What can hang from each mark
lerud: mosu
melum: gego
gego: melum pagit
mosu: lerud melum pagit
pagit: bivumu gego mosu
bivumu: losuv pagit

Each row was made from one small tree. The marks that hang from a mark follow it in brackets, in alphabetical order. Every link used is in the known rows. Write each row's tree.
Known rows
pagit[bivumu[losuv]]: -.10  .05  .31  .13  .23  .14 -.15  .09  .11 -.03 -.03  .07 -.02 -.20 -.04 -.05  .18 -.52 -.18 -.13  .36  .10  .18  .40  .01  .08 -.14 -.04  .12 -.15
bivumu[pagit[gego[melum]]]: -.01  .00  .09  .13  .12  .15 -.11 -.04 -.12 -.08 -.07 -.19 -.27 -.07 -.06 -.03  .09 -.29 -.24 -.12  .07 -.09  .37  .18 -.02  .08 -.20  .02  .09 -.17
melum[gego]: -.10 -.17  .25  .15  .45  .08 -.13  .02 -.23 -.12 -.09  .17  .02 -.01 -.02 -.04  .17 -.51 -.15 -.03  .23 -.06  .25 -.04  .00  .13 -.24 -.10  .06 -.13
pagit[gego mosu[melum]]:  .03  .13  .17  .11  .24  .13 -.07 -.09  .14 -.09  .02  .04  .26 -.03 -.17 -.10  .14 -.29 -.27 -.10  .52 -.04  .21 -.04 -.04  .08 -.26 -.05  .04 -.09
gego[pagit]: -.09  .05  .19  .12  .25  .09 -.14  .14 -.39 -.08 -.12 -.15 -.24 -.03 -.05 -.04  .18 -.28 -.32 -.08  .13 -.08  .31 -.17 -.01  .09 -.19 -.03  .07 -.17
lerud[mosu[melum pagit[bivumu]]]: -.18  .16  .18  .09  .38  .14 -.20  .14  .15  .07 -.08 -.10  .01 -.05 -.06 -.14  .14 -.23 -.35 -.16 -.07 -.01  .27 -.20  .02  .18 -.24 -.04  .11 -.12
mosu[lerud melum pagit[bivumu[losuv]]]: -.12  .09  .15  .04  .26  .20 -.19  .01  .34  .12  .05 -.35 -.04 -.17  .01 -.06  .15 -.38 -.41 -.02  .08  .12  .46 -.21 -.02  .09 -.18 -.06  .04 -.13
bivumu[losuv pagit[gego]]: -.10  .03  .15  .12  .01  .14 -.11  .03  .01 -.17 -.02  .07 -.23 -.28 -.10 -.03  .12 -.49 -.07 -.15  .35 -.09  .35 -.03 -.05  .04 -.16  .04  .13 -.17
lerud[mosu[melum]]: -.10  .10  .12  .11  .44  .11 -.19  .17  .12 -.07 -.09 -.19  .19 -.02 -.10 -.08  .16 -.36 -.23 -.13  .08 -.02  .29 -.14  .00  .20 -.27 -.06  .08 -.12
mosu[pagit[gego]]: -.03  .08  .21  .12  .23  .14 -.14 -.10 -.27 -.01 -.09 -.07 -.26 -.11 -.03 -.06  .13 -.23 -.31 -.11  .26 -.12  .40 -.19 -.02  .11 -.15 -.05  .15 -.14
pagit[bivumu mosu[lerud melum[gego]]]: -.16  .07  .20  .10  .37  .14 -.16  .10  .40  .11  .08  .05  .28 -.05 -.09 -.11  .17 -.38 -.35 -.02  .23  .10  .12  .17  .01  .03 -.27 -.05  .00 -.08
mosu[lerud melum]:  .02  .01  .06  .07  .40  .14 -.20  .02  .22 -.02 -.01 -.55  .16 -.07 -.03  .02  .19 -.46 -.28  .06  .17  .09  .47 -.08 -.03  .12 -.22 -.11  .00 -.10
pagit[bivumu gego mosu[lerud melum]]: -.06  .22  .21  .11  .19  .17 -.12 -.09  .46  .09  .10  .01  .24 -.13 -.12 -.13  .16 -.30 -.42 -.08  .48  .08  .10  .12 -.01  .00 -.22  .00  .01 -.06
mosu[lerud pagit[bivumu[losuv] gego]]: -.17  .16  .21  .12  .11  .19 -.19 -.07  .12  .11  .04 -.15 -.22 -.29  .00 -.07  .15 -.35 -.39 -.06  .38 -.02  .35 -.17  .00  .03 -.11 -.02  .09 -.11
lerud[mosu]: -.17  .13  .15  .16  .39  .10 -.22  .20 -.04 -.05 -.10 -.12  .04 -.09 -.10 -.08  .16 -.36 -.18 -.14  .13 -.09  .23 -.04  .02  .18 -.22 -.06  .12 -.11
melum[gego[pagit[bivumu mosu]]]: -.22 -.06  .29  .14  .33  .08 -.09  .12 -.20 -.04 -.04  .31 -.05  .03 -.05 -.13  .17 -.36 -.31 -.08  .17 -.07  .12 -.15  .01  .06 -.25 -.02  .03 -.14
melum[gego[pagit[mosu]]]: -.19 -.08  .25  .14  .36  .07 -.09  .12 -.29 -.09 -.06  .24 -.03  .04 -.06 -.10  .16 -.37 -.27 -.05  .21 -.12  .21 -.28  .00  .08 -.28 -.05  .03 -.14
mosu[lerud]: -.07  .04  .11  .13  .34  .13 -.25  .08 -.02 -.01 -.03 -.47 -.02 -.17 -.03  .03  .19 -.48 -.22  .04  .28 -.01  .39  .08  .00  .08 -.16 -.11  .06 -.10
mosu[melum[gego] pagit]: -.06 -.12  .18  .05  .44  .12 -.11 -.04 -.07 -.03 -.08 -.01 -.02  .05  .01 -.08  .13 -.31 -.32 -.04 -.05 -.01  .47 -.35 -.03  .18 -.27 -.09  .06 -.15
bivumu[losuv pagit[mosu[lerud]]]: -.22  .08  .03  .10  .08  .13 -.18  .23  .15 -.07  .07 -.04 -.09 -.27 -.13 -.02  .12 -.50 -.07 -.08  .27 -.08  .34  .07 -.04  .01 -.20  .00  .09 -.15
melum[gego[pagit[bivumu]]]: -.18 -.11  .30  .15  .35  .08 -.10  .07 -.26 -.06 -.09  .26 -.13  .02  .00 -.10  .18 -.39 -.31 -.07  .12 -.05  .18 -.17  .01  .09 -.23 -.02  .04 -.15
bivumu[losuv pagit[mosu[lerud melum]]]: -.18  .07  .01  .07  .11  .14 -.16  .19  .26 -.09  .08 -.11  .03 -.23 -.13 -.03  .12 -.50 -.10 -.06  .22 -.04  .39 -.02 -.05  .03 -.23  .00  .06 -.16

Write each row's tree
-.13  .05  .19  .08  .19  .16 -.07  .09 -.14  .00 -.05 -.27 -.20  .07 -.03 -.09  .09 -.25 -.50 -.15  .03  .06  .24  .22  .03  .11 -.26 -.01 -.01 -.23 -> gego[melum pagit[bivumu]]
-.13  .13  .10  .08  .24  .10 -.14  .18 -.10 -.01 -.01 -.23 -.01 -.01 -.11 -.07  .16 -.25 -.39 -.03  .17 -.04  .31 -.29 -.02  .05 -.25 -.04  .00 -.13 -> gego[pagit[mosu[lerud melum]]]
-.01  .04  .22  .05  .35  .16 -.14  .00  .05  .08 -.07 -.14 -.09 -.02  .00 -.08  .14 -.23 -.39 -.09 -.07  .09  .41 -.05 -.01  .14 -.19 -.06  .10 -.16 -> mosu[melum pagit[bivumu]]
-.12  .22  .19  .13  .12  .20 -.10 -.11  .38  .10  .12 -.08  .17 -.10 -.11 -.13  .09 -.29 -.45 -.12  .51  .06  .07  .40  .02  .01 -.24  .00 -.01 -.10 -> pagit[bivumu gego[melum] mosu[lerud]]
-.14  .08  .02  .13  .21  .11 -.20  .20 -.05  .02 -.01 -.18 -.16 -.12 -.11 -.02  .13 -.32 -.17 -.04  .02 -.11  .33  .16 -.02  .00 -.19 -.01  .09 -.12 -> bivumu[pagit[mosu[lerud]]]
-.06  .18  .29  .10  .11  .17 -.05 -.07  .46 -.03  .09  .28  .26 -.16 -.16 -.15  .14 -.39 -.28 -.17  .62  .08  .07  .17 -.02  .03 -.23  .02  .05 -.11 -> pagit[bivumu[losuv] gego mosu[melum]]
-.11  .11  .02  .12  .10  .15 -.13  .00  .04 -.02  .04 -.21 -.12 -.09 -.11 -.05  .08 -.27 -.27 -.09  .17 -.10  .32  .13 -.02  .02 -.23  .02  .05 -.13 -> bivumu[pagit[gego[melum] mosu[lerud]]]
-.12  .10  .27  .09  .12  .20 -.09 -.11  .03  .02 -.01  .01 -.22 -.15 -.02 -.11  .08 -.29 -.38 -.18  .31  .00  .30  .09  .00  .10 -.17 -.02  .11 -.18 -> mosu[pagit[bivumu[losuv] gego[melum]]]
-.23 -.04  .26  .15  .33  .09 -.11  .10 -.14  .00 -.02  .23 -.02 -.01 -.04 -.11  .17 -.38 -.33 -.04  .17 -.06  .15 -.19  .01  .05 -.25 -.03  .01 -.12 -> melum[gego[pagit[bivumu mosu[lerud]]]]
-.04  .07  .18  .10  .21  .17 -.11 -.13 -.22 -.01 -.06 -.17 -.24 -.05 -.03 -.07  .08 -.22 -.37 -.13  .22 -.09  .39 -.08 -.01  .13 -.19 -.06  .11 -.17 -> mosu[pagit[gego[melum]]]
-.17  .16  .18  .07  .23  .17 -.16  .12  .53  .07  .12 -.03  .29 -.18 -.12 -.09  .16 -.48 -.28 -.05  .42  .14  .16  .24 -.01  .03 -.23 -.04  .01 -.11 -> pagit[bivumu[losuv] mosu[lerud melum]]
-.18 -.01  .09  .08  .15  .12 -.11  .17  .17 -.13  .04  .16  .02 -.17 -.13 -.06  .11 -.50 -.06 -.10  .19 -.06  .33 -.04 -.05  .06 -.26  .01  .07 -.17 -> bivumu[losuv pagit[mosu[melum[gego]]]]
-.10  .11  .31  .12  .13  .18 -.12 -.07 -.04  .03 -.04  .13 -.25 -.20 -.03 -.10  .13 -.29 -.33 -.17  .33 -.04  .29 -.03  .00  .08 -.12 -.01  .15 -.14 -> mosu[pagit[bivumu[losuv] gego]]
-.07  .10  .06  .08  .37  .12 -.18  .11  .21  .01  .05 -.28  .28 -.05 -.12 -.04  .15 -.39 -.25  .02  .28  .02  .32  .04 -.02  .07 -.26 -.10  .01 -.09 -> pagit[mosu[lerud melum]]
-.18  .04  .15  .11  .44  .10 -.15  .17  .06 -.08 -.09 -.01  .14  .02 -.09 -.12  .16 -.35 -.26 -.12  .01 -.05  .25 -.38  .01  .20 -.30 -.05  .05 -.13 -> lerud[mosu[melum[gego[pagit]]]]
-.14  .05  .06  .07  .12  .13 -.13  .19  .18 -.11  .04  .05  .01 -.19 -.14 -.04  .11 -.48 -.07 -.10  .19 -.04  .36  .06 -.05  .05 -.23  .01  .09 -.17 -> bivumu[losuv pagit[mosu[melum]]]
-.02  .14  .13  .12  .18  .15 -.06 -.10  .06 -.08  .05 -.04  .15 -.02 -.17 -.10  .06 -.30 -.29 -.14  .55 -.06  .17  .22 -.01  .09 -.28 -.06  .02 -.13 -> pagit[gego[melum] mosu]
-.25  .21  .21  .14  .23  .14 -.18  .08  .07  .02 -.06  .09 -.11 -.18 -.09 -.15  .13 -.27 -.31 -.22  .21 -.09  .20 -.19  .03  .14 -.19  .00  .15 -.12 -> lerud[mosu[pagit[bivumu[losuv] gego]]]
-.05  .10  .35  .15  .09  .16 -.10 -.11  .17 -.07 -.01  .20 -.04 -.26 -.06 -.10  .17 -.46 -.25 -.18  .61  .05  .12  .22  .00  .05 -.13  .02  .11 -.13 -> pagit[bivumu[losuv] gego]
-.18  .07  .08  .10  .09  .12 -.14  .22  .06 -.11  .02  .08 -.09 -.23 -.14 -.03  .11 -.48 -.05 -.12  .25 -.09  .31  .14 -.04  .03 -.21  .01  .11 -.17 -> bivumu[losuv pagit[mosu]]
-.16  .15  .24  .08  .16  .12 -.09  .19  .05 -.01  .00  .07 -.01 -.06 -.10 -.12  .16 -.30 -.36 -.13  .23  .03  .17 -.09 -.01  .04 -.23  .01  .03 -.16 -> gego[pagit[bivumu[losuv] mosu[melum]]]
-.05  .10  .03  .12  .14  .13 -.13  .01  .11 -.01  .02 -.14 -.07 -.11 -.12 -.05  .13 -.27 -.24 -.06  .15 -.10  .34 -.07 -.04  .02 -.22  .03  .06 -.11 -> bivumu[pagit[gego mosu[lerud melum]]]
-.13  .19  .26  .11  .05  .20 -.04 -.09  .37 -.01  .12  .21  .16 -.16 -.15 -.15  .07 -.40 -.32 -.21  .67  .06  .04  .43  .00  .04 -.25  .01  .03 -.15 -> pagit[bivumu[losuv] gego[melum] mosu]
-.15  .09  .08  .10 -.01  .16 -.07  .04  .15 -.14  .07  .07 -.07 -.20 -.16 -.07  .06 -.44 -.13 -.17  .39 -.09  .30  .13 -.05  .04 -.25  .04  .08 -.19 -> bivumu[losuv pagit[gego[melum] mosu]]
-.06  .05  .05  .04  .36  .17 -.21  .00  .12  .07 -.01 -.53 -.05 -.09  .01 -.02  .15 -.31 -.39  .05 -.01  .03  .58 -.36 -.03  .13 -.20 -.11  .04 -.12 -> mosu[lerud melum pagit]
-.07 -.11  .25  .07  .35  .11 -.07  .04  .06 -.11 -.06  .07  .11  .03 -.02 -.08  .17 -.46 -.28 -.06  .13  .07  .32 -.23 -.03  .14 -.28 -.05  .00 -.16 -> mosu[melum[gego[pagit[bivumu[losuv]]]]]
-.13  .14  .23  .09  .23  .11 -.10  .18 -.04  .03 -.03  .01 -.04  .01 -.09 -.11  .17 -.19 -.42 -.11  .12  .02  .17 -.06  .00  .04 -.24  .01  .03 -.15 -> gego[pagit[bivumu mosu[melum]]]
-.21  .06  .16  .10  .45  .11 -.17  .12  .05 -.02 -.08 -.01  .08  .00 -.07 -.14  .13 -.29 -.30 -.12 -.05 -.07  .31 -.45  .01  .21 -.28 -.06  .09 -.12 -> lerud[mosu[melum[gego] pagit]]
-.16  .04  .28  .08  .30  .14 -.09  .10  .40 -.01  .08  .33  .30 -.09 -.12 -.13  .15 -.48 -.21 -.11  .36  .11  .09  .22 -.01  .06 -.27 -.03  .03 -.12 -> pagit[bivumu[losuv] mosu[melum[gego]]]
-.08 -.08  .27  .06  .41  .15 -.10 -.04  .06  .05 -.06  .09 -.05  .03  .02 -.12  .14 -.28 -.39 -.07 -.08  .07  .36 -.19 -.01  .14 -.24 -.05  .06 -.14 -> mosu[melum[gego] pagit[bivumu]]
-.24  .08  .20  .10  .43  .13 -.17  .12  .15  .04 -.06  .04  .05 -.02 -.05 -.16  .14 -.27 -.36 -.15 -.08 -.03  .25 -.34  .02  .19 -.26 -.03  .09 -.12 -> lerud[mosu[melum[gego] pagit[bivumu]]]
-.10  .11  .15  .08  .26  .09 -.11  .18 -.20 -.05 -.04 -.11 -.02  .03 -.11 -.08  .15 -.23 -.35 -.08  .15 -.05  .28 -.21 -.02  .08 -.25 -.03  .03 -.16 -> gego[pagit[mosu[melum]]]
